What can hang from each mark:
K66: K608
K544: K442 K511
K442: K544 K612
K511: K544
K612: K66 K442 K640
K640: K612
K608: K66 K371

Each row was made from one small tree. The marks that hang from a mark follow it in brackets, in the order of their numbers. Every link used is in the known rows. Write each row's tree.
Known rows:
K612(K66 K640): [ -2.5 -15.1  -9.2 -35.0  -6.3 -36.8   1.9 -26.8  -8.6 -18.7 -13.5 -11.6
  26.5  -7.1  45.3  22.0  -2.4  25.9]
K442(K544 K612(K66(K608))): [ 28.0  13.7   8.3 -13.1  11.8  -1.2  39.9   3.6 -33.5 -20.5 -18.1   5.0
 -50.5 -41.4  38.1  21.8 -14.0 -35.4]
K511(K544(K442)): [  7.8  -8.3  42.9 -15.3 -24.6 -38.4  34.8 -26.1   1.8 -27.9  -8.7  28.3
 -13.0   6.9  39.9  19.8 -14.8 -18.5]
K640(K612(K66 K442)): [-11.6   1.8  -9.6 -30.0 -31.2  34.7  32.5 -16.2 -11.5   3.6 -30.3  -6.1
 -33.6  -6.9  39.3  29.4 -22.3 -14.4]
K544(K442(K612(K66 K640)) K511): [ 19.4 -17.4 -36.0  -2.3 -36.2  19.2  47.4 -11.5 -10.3 -34.3 -10.9  -6.9
 -11.1   0.7  39.5  24.7 -10.3 -62.4]
K640(K612(K66 K442(K544(K511)))): [ -5.6  -0.5 -10.0 -23.2 -28.8  47.5  22.1  -5.0 -14.7   8.9 -26.0   4.9
 -37.9 -14.0  40.9  27.5 -26.2 -34.6]
K442(K612(K66(K608(K371)) K640)): [ 10.8   8.1 -19.7 -22.7   6.1 -10.7  40.2 -19.7 -25.2 -33.3 -23.6 -23.6
 -27.1 -40.8  36.0  25.5  -8.6   0.8]
K442(K544(K511) K612(K66(K608) K640)): [ 22.2   1.2 -28.9 -10.1  11.2  15.4  17.1   6.4 -30.7 -23.3 -13.7   4.0
 -21.9 -43.6  40.0  20.4 -17.9 -42.1]
K442(K612(K640)): [  9.2  14.3 -11.2 -20.9 -12.7 -25.6  33.4 -21.6 -14.4 -25.6 -25.4  -2.0
  -3.5 -42.8  37.9  22.1 -12.8 -23.8]
K612(K442 K640): [-18.0  -6.1 -16.7 -35.7 -17.1  -9.6   0.3 -31.1  -9.0   6.6 -27.0   9.5
   6.3   7.6  44.9  23.8 -19.0  -0.7]
K511(K544(K442(K612(K66(K608(K371)))))): [ 12.2  -2.8  27.2  -9.4  -9.7 -22.6  51.5 -23.4 -11.2 -37.9 -12.6  12.9
 -40.3  -3.9  35.7  22.6 -14.6 -13.7]
K612(K66 K442 K640): [-20.2 -20.2 -37.9 -33.2  -7.4  -4.4   1.2 -27.5 -17.1   5.0 -24.3  -3.2
  12.4  27.7  46.1  24.7 -13.2  22.9]
K608(K66 K371): [ 36.4  15.6  46.9 -23.1 -19.8 -39.5  45.4 -41.8  -8.1  -9.6 -15.5 -28.9
 -89.5 -77.7  38.2  31.7   7.1  -5.1]
K511(K544): [  6.9  -2.6  42.2 -20.3 -14.3 -46.1  20.1 -24.1  -0.5 -18.5  -9.1  20.4
  -8.2 -25.1  40.5  19.1 -16.6  -8.1]
K640(K612(K66(K608(K371)))): [  3.7   8.2  16.0 -34.3 -17.8  21.7  39.6 -16.0 -10.6 -19.3 -22.7 -24.6
 -50.8 -43.5  35.9  30.2 -14.4  -4.3]
K544(K442(K612(K66 K640))): [ 11.8  -4.2  -6.6 -14.9 -26.6 -14.2  53.2 -23.4 -11.7 -35.5 -19.7   2.3
 -12.2  14.0  39.3  24.2  -5.7 -26.7]
K544(K442(K612(K66(K608)))): [ 21.1  -1.7   4.3 -14.5 -22.4  -2.3  70.0 -17.0 -15.5 -38.1 -18.2  -6.6
 -41.1   9.2  36.6  26.6  -5.8 -34.4]

Write each row's tree:
[ 19.9   0.6 -27.3  -5.2  -0.4   5.7  11.9   3.3 -27.0 -15.9 -14.0  11.3
  -8.2 -43.5  42.0  18.7 -17.1 -49.1] | K442(K544(K511) K612(K66 K640))
[ -3.3  -0.4 -11.5 -27.8 -16.9  58.2  27.6  -1.8 -18.7   1.5 -25.4  -2.6
 -51.4 -14.4  38.8  29.2 -27.2 -28.3] | K640(K612(K66(K608) K442(K544(K511))))
[  4.5  -8.0  13.1 -10.4 -15.6 -32.2  37.9 -24.5  -6.7 -35.2 -13.4  26.1
  -3.0  10.8  38.4  19.6 -15.6 -10.9] | K511(K544(K442(K612(K66 K640))))
[ 14.9   9.8  -6.8 -14.2   6.2 -17.7  16.0  -5.0 -28.0 -16.6 -20.2  17.4
  -9.4 -34.5  41.6  18.4 -13.7 -24.3] | K442(K544 K612(K66 K640))
[ -9.0  -8.8 -18.2 -25.9 -13.4   8.9 -15.0 -15.5 -13.7  14.4 -20.3  25.2
   0.6  -2.3  47.0  20.8 -24.7 -30.1] | K612(K442(K544(K511)) K640)
[  9.7  -6.3  20.7  -7.2 -18.6 -29.5  47.4 -22.0  -7.6 -33.4 -12.6  23.5
 -16.5   7.3  38.0  20.4 -15.3 -19.9] | K511(K544(K442(K612(K66))))
[ 10.2  -1.6  28.3  -8.6 -21.8 -31.2  46.6 -23.0  -4.7 -32.9 -13.3  28.0
 -18.6   0.9  37.5  20.1 -17.1 -28.1] | K511(K544(K442(K612)))
[ 32.8  13.5   3.5  -1.4 -13.3   7.3  29.9   5.7 -22.6 -11.1 -14.1  15.4
 -40.4 -63.9  39.7  19.7 -20.6 -83.1] | K442(K544(K511) K612)
[  7.0  -4.1   5.5 -18.1 -21.7  17.5  11.6  -8.0 -16.1  19.4 -18.0  17.3
 -39.8 -12.5  44.8  23.3 -23.7 -54.9] | K612(K442(K544(K511)))
[ 31.6   4.5 -11.4   0.2  -6.5  11.3  30.7   8.2 -28.5 -12.5 -12.4   6.5
 -36.9 -50.0  40.5  20.5 -16.6 -66.4] | K442(K544(K511) K612(K66))
[  4.9 -17.6 -15.2 -15.4 -11.7  22.9  12.4  -4.9 -24.0  17.6 -15.6   4.8
 -34.4   7.5  46.3  24.3 -18.0 -31.5] | K612(K66 K442(K544(K511)))
[  0.4 -14.9 -10.9 -41.5  10.2 -22.8   9.6 -21.7 -14.2 -28.9 -13.1 -22.6
   7.3  -7.8  42.4  24.4  -3.7  35.9] | K612(K66(K608) K640)
[ 16.9  10.1  -8.1 -18.7  17.6  -7.6  21.3  -1.5 -31.7 -23.9 -19.9   9.9
 -22.4 -34.4  39.8  20.2 -14.7 -17.8] | K442(K544 K612(K66(K608) K640))
[  9.0   4.7 -26.7 -23.8   5.4 -10.5  39.0 -15.9 -23.9 -33.9 -23.2 -18.7
 -12.6 -29.1  36.8  24.6  -9.6  -0.7] | K442(K612(K66(K608) K640))
[ 20.6 -17.3 -36.6  -5.7 -28.1  27.1  51.1  -9.3 -13.0 -39.7 -10.7 -12.2
 -20.2   0.6  38.1  25.9 -10.7 -57.2] | K544(K442(K612(K66(K608) K640)) K511)
[  2.7   5.1   9.7 -36.0 -18.7  22.2  38.8 -12.6  -9.6 -20.1 -22.3 -19.2
 -36.7 -32.2  36.6  29.1 -15.6  -5.6] | K640(K612(K66(K608)))
[ -4.0   9.1   4.6 -24.6 -35.4  44.1  21.5  -7.7  -9.0   9.8 -27.4  13.7
 -41.6 -28.2  39.9  26.7 -30.2 -51.2] | K640(K612(K442(K544(K511))))
[  7.4   4.6 -25.9 -19.2  -6.1 -21.2  34.0 -19.3 -20.1 -26.6 -23.4 -11.1
  -0.1 -29.1  38.9  22.8  -8.8  -7.2] | K442(K612(K66 K640))
[-12.7  -2.4  -3.7 -32.1  -8.7  -7.2 -12.6 -20.9 -14.3  13.8 -24.9  29.2
  -0.6   4.1  46.8  20.6 -22.4 -12.4] | K612(K442(K544) K640)
